Each row was made from one walk, in order. Every step used is in the known rows, and no mark comes twice. Write each row's walk.
Known rows:
tipe zuvemo: [-0.29  0.35 -0.63  0.09  0.11 -1.45  0.17  1.08 -0.30 -0.09  0.38  1.34
 -0.41 -0.14  0.72 -0.75  1.11  1.36  0.61]
ludof zuvemo dapo tomeb rize: [-0.77 -0.55  1.01 -0.47  0.35  0.01  0.66 -3.05  1.59  0.90 -0.18  1.50
 -2.50 -0.48 -4.97 -0.09  0.97  1.27 -1.66]
givel rize tomeb ludof zuvemo: [ 0.49  1.48 -0.60  0.23 -0.87  3.44  0.04 -0.77  0.98  1.22 -1.78  2.22
 -0.93  0.37  0.91 -0.77  0.89  0.46  0.07]
dapo tomeb rize zuvemo: [-0.66  0.85 -1.19 -0.22 -0.89 -2.99 -0.89 -1.72  0.43  0.74  0.58  0.27
 -1.68 -0.52 -1.13 -0.57  0.94  0.22  1.52]
givel ludof zuvemo: [-0.04 -0.54  1.02  0.22  0.90 -0.93 -0.05 -1.29 -0.31  0.82 -1.70  1.02
 -0.48  0.64  0.15  0.62 -1.60  1.33 -1.55]
zuvemo tipe tomeb: [-0.65  0.33  0.02  0.20  1.37 -2.51  0.45 -1.30 -0.87 -0.39  1.09  0.33
 -1.37 -0.55  1.38 -1.62  3.76  0.08  0.38]
givel rize tomeb: [-0.28  1.33 -0.62  0.51 -1.48  6.74  0.12 -1.72  0.83  0.06 -1.44  0.72
  0.02 -0.03  1.73 -0.85 -0.13 -0.15  0.23]
rize zuvemo tipe: [-1.00  0.58 -0.31  0.08  0.08 -4.33 -0.55 -0.26 -0.31  0.32  1.32  0.00
 -0.73  0.12 -0.01 -1.44  1.41 -0.55  1.76]
ludof zuvemo tipe: [-0.49 -0.22  1.41  0.16  1.62 -2.78 -0.25 -1.39  0.36  0.74  0.18  1.23
 -1.69  0.01 -1.12 -0.67  1.89  0.61 -0.87]
rize zuvemo ludof: [ 0.04  0.15 -1.28 -0.17 -0.35 -5.48 -0.27  1.63 -1.22 -0.03  1.24  0.65
  0.07  0.47  0.04 -0.84 -0.46  0.01  0.75]
ludof zuvemo tipe tomeb: [-0.59  0.08  0.76  0.34  1.93 -2.09  0.13 -1.76 -0.04  0.18  0.36  2.03
 -1.78 -0.32  0.03 -1.60  3.18  0.96 -0.70]
rize zuvemo dapo tomeb ludof givel: [-0.56  0.52 -1.41 -1.14 -1.10 -3.14  0.63  0.69  0.44  1.44  0.59  0.45
 -0.10  0.37 -2.12 -0.54  0.19  0.04  0.76]
dapo tomeb rize zuvemo ludof givel: [-0.55  0.57 -1.72 -0.34 -0.37 -4.61 -0.33 -0.33 -0.90  0.69  0.99  0.31
 -1.59 -0.16 -0.01  0.32  0.22  1.14  0.25]
zuvemo dapo tomeb rize: [-0.88 -0.34  0.28 -0.67 -0.38 -0.20  1.05 -2.70  0.96  0.38  0.47 -0.21
 -2.05 -0.74 -4.14  0.00  1.22  0.45 -0.55]
dapo tomeb ludof givel rize: [ 0.50  1.38 -1.46 -0.72 -0.68 -0.13 -0.19  0.74  0.58  1.79 -1.22  0.27
 -0.46  0.09  1.78  0.74  0.84  0.63  0.16]
dapo tomeb rize: [-0.28  0.37 -0.41 -0.22 -0.25 -2.05 -0.44 -2.08  0.40  0.65  0.21 -0.12
 -1.94 -0.76 -1.20  0.15  1.49  0.42  0.37]
dapo tomeb ludof: [ 0.95  0.71 -1.01 -1.02 -0.45 -6.49 -0.50  0.63  0.23  1.73  0.14  0.28
 -0.52 -0.07 -0.35 -0.36  2.19 -0.42  0.99]
ludof givel rize zuvemo tipe tomeb: [-1.45  1.56 -1.29  0.63  0.12  5.17  0.30 -0.46 -0.23 -0.17 -0.48  0.75
 -0.63  0.02  3.72 -0.66  0.55  1.18  0.54]
givel rize tomeb ludof zuvemo dapo: [ 0.05  0.99 -0.16 -0.10 -0.97  4.70  1.11 -1.37  1.39  1.09 -1.59  2.12
 -1.11  0.33 -1.32 -0.87  0.81  0.50 -0.58]
rize tomeb ludof zuvemo dapo: [ 0.30  0.15  0.02 -0.46 -0.46 -1.65  1.15 -0.91  0.47  1.27 -0.16  2.12
 -0.88  0.43 -2.69 -1.26  1.49  0.04 -0.67]
givel ludof zuvemo tipe tomeb dapo: [-0.42  0.31  0.88  0.14  1.83 -4.18  1.05 -2.91  0.26  0.31 -0.27  1.56
 -1.42  0.50 -0.48 -0.58  2.54  1.45 -0.89]

Which walk is each row?
[-1.34  0.54 -0.36  0.47  0.38 -3.17 -0.26 -1.59 -0.63  0.00  1.39 -0.10
 -2.73 -0.30 -0.71 -0.46  1.85  0.44  1.64] : tomeb rize zuvemo tipe
[-0.90  1.41 -1.08 -0.01  0.24 -4.71  0.56 -1.17  0.48 -0.46  2.04  1.08
 -0.70  0.06 -0.67 -2.22  3.90 -0.15  2.24] : rize zuvemo tipe tomeb dapo
[-1.33  0.01 -0.35  0.08 -0.54  0.79  0.84 -1.61  0.15 -0.31  0.86  0.19
 -2.11 -0.20 -3.34 -0.15 -0.11  0.69  0.69] : tomeb rize zuvemo dapo
[-0.20  0.71 -0.82 -0.11  1.62 -4.42  0.87  0.52 -1.65  0.45  0.95  0.46
 -1.57 -0.07  2.56 -0.63  3.91  0.75  0.34] : zuvemo tipe tomeb ludof givel
[-0.86  0.58 -0.88  0.44 -0.44 -0.53 -0.32 -0.90 -0.30 -0.16  0.72  0.28
 -1.86 -0.15 -0.75  0.03 -0.04  0.67  1.34] : tomeb rize zuvemo
[ 0.46  0.25  0.56 -0.30  1.49 -6.87 -0.09  0.42 -0.17  1.57  0.32  1.46
 -2.02  0.35 -0.95 -0.37  2.96  0.46  0.04] : tomeb ludof zuvemo tipe
[-0.11 -0.01 -1.28 -0.09  0.76 -3.70  0.79  2.77 -1.88 -0.14  0.83  1.37
 -0.40  0.28  2.05  0.15  0.27  2.48 -0.99] : tipe zuvemo ludof givel
[-0.57  0.83 -0.53  0.40 -0.28  7.97  0.39  0.15  0.42  0.08 -1.67  0.00
  0.08  0.23  2.77  1.31 -1.69  1.31 -1.03] : ludof givel rize
[ 0.06  1.04 -0.63 -0.17 -1.21 -0.89  1.04 -1.99  1.32 -0.11  0.67  0.93
  0.53  0.38 -1.63 -1.12  2.00 -0.57  0.62] : rize tomeb dapo
[ 0.14  1.21 -1.34 -0.05 -0.68  1.83  1.53 -0.10  0.08 -0.18 -0.16  0.86
  0.18  0.73  1.27  0.46  0.26  1.16 -1.23] : zuvemo ludof givel rize tomeb dapo
[-0.95  1.27 -1.27  0.43 -0.91  6.90 -0.10  0.55  0.47  0.20 -1.28  0.38
  0.37  0.46  2.66  0.65 -2.21  1.07  0.23] : ludof givel rize zuvemo
[-0.30  0.20 -1.55 -0.10 -0.15 -3.64  0.08  2.07 -1.57  0.07  0.92  0.49
  0.34  0.69  1.31  0.02 -1.48  0.77 -0.02] : rize zuvemo ludof givel
[-0.51 -0.47  1.55  0.24  1.69 -3.61 -0.01 -2.06 -0.61  1.01 -1.00  0.60
 -1.46  0.49  0.19  0.10  0.19  1.07 -1.32] : givel ludof zuvemo tipe
[-0.88  0.13  0.76  0.66  2.18 -1.65  0.29 -2.73 -0.27 -0.01  0.56  1.93
 -3.34 -0.63 -0.53 -0.96  3.60  1.64 -0.72] : ludof zuvemo tipe tomeb rize
[-1.29  2.07 -1.44  0.35 -0.10  3.86  1.00 -0.95  0.97 -0.35  0.09  0.97
 -0.49  0.32  2.05 -0.52  1.88  1.25  0.89] : ludof givel rize zuvemo tipe tomeb dapo
[-0.43  2.01 -1.50  0.28 -0.13 -0.17 -0.05  0.09 -0.13  0.42 -0.01  1.14
 -1.50 -0.01  2.43 -1.64  2.88  0.20  2.33] : givel rize zuvemo tipe tomeb ludof
[ 0.07  0.38 -0.87  0.11  0.23  2.45  0.68  1.38 -1.05 -0.12 -0.69  0.19
 -0.22  0.41  2.64  1.24 -1.31  1.56 -1.74] : zuvemo ludof givel rize
[-0.46 -0.82  1.25 -0.59  0.41 -1.69  0.67 -2.69  0.69  1.32 -1.44  0.95
 -0.75  0.32 -2.79  0.06 -0.98  1.05 -1.98] : givel ludof zuvemo dapo tomeb
[-0.50  0.96 -0.13 -0.05  1.12 -3.94  1.25 -1.89  0.42 -0.61  1.65  0.66
 -1.18 -0.23 -0.51 -1.46  5.03  0.21  0.77] : zuvemo tipe tomeb dapo
[ 0.10  0.70 -0.57 -0.15  1.41 -5.92  0.57  0.08 -1.26  0.35  1.22  0.58
 -1.85 -0.30  1.48 -1.43  4.79  0.06  1.07] : zuvemo tipe tomeb ludof
[ 0.54  0.39 -1.03 -0.39  0.25 -2.15  0.49  2.22 -0.88  1.05 -0.17  0.11
 -0.24  0.60  1.51  1.23  0.19  0.80 -0.15] : tomeb ludof givel
[-1.03 -0.06 -0.33 -0.35 -0.91  0.24  0.71 -0.29  0.53 -0.06  0.79  0.35
  0.05  0.23 -2.91 -1.05 -0.67 -0.30  0.73] : rize zuvemo dapo
[-1.10  0.86 -0.67 -0.20 -0.20 -5.59 -0.86 -2.30  0.10  0.90  1.27 -0.06
 -2.51 -0.66 -1.13 -1.02  2.63 -0.05  1.78] : dapo tomeb rize zuvemo tipe
[ 0.07  1.06 -0.89 -0.10  0.20 -0.79  1.36 -1.10  0.99 -0.91  0.91  1.31
 -0.02 -0.06 -0.63 -0.91  3.10  0.53  0.59] : tipe tomeb dapo
[-0.87 -0.28 -0.03 -0.31 -0.03  0.02  1.46  0.36  0.25 -0.27  0.64  1.20
 -0.65 -0.18 -2.18 -0.91  1.07  1.40 -0.17] : tipe zuvemo dapo
[-0.46 -0.62  1.06 -0.76  0.17 -0.54  0.50 -2.09  1.83  1.10 -0.34  1.62
 -0.84 -0.18 -4.46 -0.72  0.61  0.57 -1.67] : ludof zuvemo dapo tomeb
